Every row comes from one small tree of marks. The marks that hang from a mark follow it in brackets, in the order of their numbers. Every link used is in the known rows. Which tree was each row made from?
(in the rows, 128 means zero)
Known rows
J_490(J_439(J_303)): [136 114 106 118 106 113 148 107 151 137 111 173 167 128 141 136 107 106
 137 124 140 147  98 109  73 116 124 138 132]
J_184(J_880): [117 115 132 119 113 143 146 127 123 117 129 125 143 147 130 135 134 139
  96 125 113 121 121 138 111 136 142 112 124]
J_33(J_439(J_184 J_303)): [131 130  85  97 131 123 155 120  97 140 122 140  90 132 149 145 133 127
 188 127 116 124  83 109  19 146 118 135 150]
J_355(J_33(J_439) J_303 J_549(J_87)): [129 164 149 117 129 138 114  97 172 171 152 172 176 111 127 148 102  94
 102 126  74 192  61 110 116 143 116 110 123]
J_33(J_439(J_184(J_880) J_303)): [120 118  90  86 115 136 170 123  87 129 124 136  99 151 149 152 133 138
 159 124 103 114  76 119   4 153 136 118 145]
J_549(J_355): [136 128 121 106 131 125 117 155  96 131 151 103  81 129 123 124 115 128
 140 154 114 125 132 131 134 123 116 132 102]
J_296(J_355(J_303) J_439): [164 139 160  85 122 145 103  56 154 152 159 181 143  96  99 112 129  78
  92 135  72 187 135 129 129 112  87 146 146]
J_296(J_355(J_267(J_785) J_303 J_549)): [145 116 171  98 136 172  60 133 252 160 149 174 141  58  65  73  88  57
 121 115 109 148 130 173 193 141  81 126 177]
J_296(J_355(J_33 J_303 J_549(J_87))): [144 135 178 110 122 139  65  77 201 185 148 179 170  96 104 114 107  92
  71 141  68 221  85 127 172 136  88 139 123]
J_439(J_33 J_184(J_880) J_303): [114  97 108 150 129 132 165 114 119 149  98 144 129 143 157 152 123 125
 147 161 115 138  71 127  53 153 115 128 130]
J_478(J_355(J_33 J_303)): [164 132 179  88 130 162  91  99 188 165 170  99 122  90  93  89 112  94
 104 125  98 194  91 136 128 121 102 130 130]
J_549(J_87 J_355(J_303)): [137 131 131 101 130 122 100 142  97 158 143 130  93 113 113 129 106 113
 124 164  79 156 111 125 121 108 107 156  73]
J_549(J_355(J_303)): [158 139 136  95 127 145 103 129 139 154 151 128 100 108 103 120  99 104
 125 155  87 157 123 116 111 115 108 147  94]
J_785(J_267): [134 129 139 129 139 146 125 167 121 112 140 128 146 110  95 125 105 105
 118 125 156 108 134 157 154 136 127 130 164]
J_296(J_439(J_33)): [122 142 132 164 152 122 158  92 118 142 141 151 166 124 146 153 123  97
 124 158 121 145 116 130 147 135 103 113 143]
J_478(J_439): [109 153 126 117 129 109 121 122 104 138 131 127 153 129 131 150 109 135
 152 119 102 123 128 122 116 132 120 119 141]
J_355(J_33 J_267(J_785) J_549(J_87)): [102 106 168 160 152 152  75 193 194 140 159 122 145 104  99 112  93  91
 108 115 132 122 107 189 197 136 117 111 162]
J_296(J_355(J_33 J_267(J_785) J_303) J_439): [177 116 205 101 138 195  65 107 214 152 211 146 123  68  54  79  97  44
  78 128 103 173 138 187 170 102  84 141 195]
J_549(J_87 J_355(J_267 J_303)): [135 105 148  94 128 131  98 167 143 167 143 107  71 101  94 114 105 122
 133 144  91 138 118 156 145 104 102 142  82]
J_355(J_33(J_439) J_267(J_785) J_303 J_549(J_87)): [126 141 165 118 145 172  94 157 210 161 174 147 152  83  90 120  76  67
 123 110 104 147  75 169 152 138 109 108 166]
J_439(J_303): [123 123 114 122 116 139 125 131 162 149 118 141 130 123 127 136 126 126
 138 130 140 156 104 115  92 121 111 140 135]
J_549(J_355(J_267)): [139 109 133  99 131 129 114 184 139 141 154  79  60 116 102 103 114 137
 150 136 126 104 136 160 157 121 111 117 109]
J_33(J_439(J_184)): [135 135  98 105 144 114 156 120  60 120 133 125  89 138 148 134 135 133
 178 125 111  96 109 123  49 151 137 119 140]
J_490(J_439): [144 118 119 120 117  99 147 108 114 116 123 159 170 133 145 127 111 113
 126 123 133 124 124 123 112 123 147 123 120]
J_439(J_184(J_880) J_303): [122  97 107 110 114 140 139 126 112 131 105 137 108 149 140 137 134 134
 130 126 104 124  99 124  29 142 136 134 134]

Which tree is each row?
[181 151 134  79 143 145 110 109  97 156 186 115  61 116 117 123  95  99
 152 156  71 155  85 112  43 130 123 138 115]  J_549(J_355(J_33(J_439(J_184)) J_303))
[112 130 110 110 152  94 135 116 100 178 114 105 115 110 151 138 109 130
 218 149 103 138  71 133  75 158  72 122 155]  J_478(J_355 J_439(J_33 J_184 J_303))
[140 127 147 113 143 135 111 125 178 172 145 147 118 107 123 126 103 107
 138 105  67 152  68 139  88 152 123 108 127]  J_355(J_33(J_439(J_184)) J_267 J_303 J_549(J_87))
[130  88 101 146 120 108 189  87 108 139  92 174 171 145 169 150 105 114
 144 154 122 135  68 115  33 147 132 119 123]  J_490(J_439(J_33 J_184(J_880) J_303))
[109 115 158 137 146 155  75 173 212 154 130 166 161  80  88 111  84  74
 120 110 106 130 115 171 173 133 112 129 146]  J_355(J_267(J_785) J_303 J_549(J_87))
[145 105 178 115 146 170  66 188 160 156 196  96  74  88  67  98  75  74
 116 153 109 141 115 187 162  96 100 149 124]  J_549(J_87 J_355(J_33 J_267(J_785) J_303))
[126 125 107 157 154 121 157  92 111 156 120 162 129 124 160 160 128  93
 160 159 110 151  99 118  59 136  98 134 149]  J_296(J_439(J_33 J_184 J_303))
[132 125  99  95 140 113 127 153  54 156 164  97  42 142 143 152 114 130
 175 167  98 144  59 128  36 129 107 144 113]  J_549(J_87 J_355(J_33(J_439(J_184 J_303))))
[122 138 112  93 125 129 128 153  88 162 175  98  73 132 129 156 111 128
 148 166 109 165  56 123  89 115  98 133 111]  J_549(J_87 J_355(J_33(J_439(J_303))))
[114 140 137 129 129 126 101 115 173 163 110 185 184 108 126 138 108 102
 104 124  74 172 100 113 140 138 119 128 104]  J_355(J_303 J_549(J_87))
[131 119 145 128 138 121  99 162  83 146 169  86  78 139 120 133 113 128
 110 169 106 149 105 145 147 109 115 139  91]  J_549(J_87 J_355(J_33))
[120 101 122 157 142 122 166 106  88 130 111 130 130 147 156 144 125 132
 137 158 107 109  99 140  86 160 131 116 124]  J_439(J_33 J_184(J_880))
[165 131 159  63 145 151 103 118 210 173 164 103  97  82 108  78 102  96
 153  92  74 157  67 150  97 166 104  85 154]  J_478(J_355(J_33(J_439(J_184)) J_267 J_303 J_549))
[154 129 143  83 131 148 126 164 136 147 200  63  47 120 105 114 106 126
 154 136 122 120  98 153 135 125 113 100 128]  J_549(J_355(J_33(J_439) J_267))
[139 125 131  90 114 135 117  90 150 152 147 167 125 111 116 126 142  99
 118 139 108 179 119 126 115 117  76 145 167]  J_296(J_355 J_439(J_303))
[147 151 170 134 129 165  79  89 234 172 152 177 187  99 112 125  95  79
  79 118  81 204  91 104 128 137 121 118 130]  J_355(J_33 J_303 J_549)
[106  99 138 100 144 105 150 139 106 155 129  68 104 121 135 113 114 151
 185 127  86  86  92 184 116 172  95  71 143]  J_478(J_355(J_267) J_439(J_33 J_184(J_880)))
[ 87 124 151  93 126 116  81 171 209 193 147  92 137  95 115 123  99 132
 151  94  91 171  60 161 158 149  73  86 156]  J_478(J_355(J_33 J_267 J_549(J_87)) J_439(J_303))
[141 104  97 155 138  91 169  88 114 157  91 177 156 126 172 145 100  98
 178 159 132 135  80 108  45 140 115 141 129]  J_490(J_439(J_33 J_184 J_303))
[134 122 105 126 135 127 130 111 104 135 126 155 111 135 144 147 133 102
 147 126 104 140 121 116  31 124 121 143 157]  J_296(J_439(J_184 J_303))
[138  80 150 119 139 126 153  90 117 145 142 132 101 125 129 114 142 117
 125 149  87 117 124 184 131 151  94  99 155]  J_296(J_355(J_267) J_439(J_33 J_184(J_880)))
[105 123 130 114 119 136 124 153 212 178 143 131 129 111 130 144 112 118
 136 107 116 161  49 139 132 142 103  96 146]  J_355(J_33(J_439(J_303)) J_267 J_549(J_87))
[141  98 180 103 152 168  88 190 181 133 190  50  81  86  77  63 104  92
 135 110 157 115 119 211 185 128  98 106 181]  J_478(J_355(J_33 J_267(J_785)))
[182  88 191  79 118 170 101  67 173 154 185 141 103 110  87  92 125  91
  68 118  52 166 121 169  91 122 111 119 156]  J_296(J_355(J_33 J_267 J_303) J_439(J_184(J_880)))
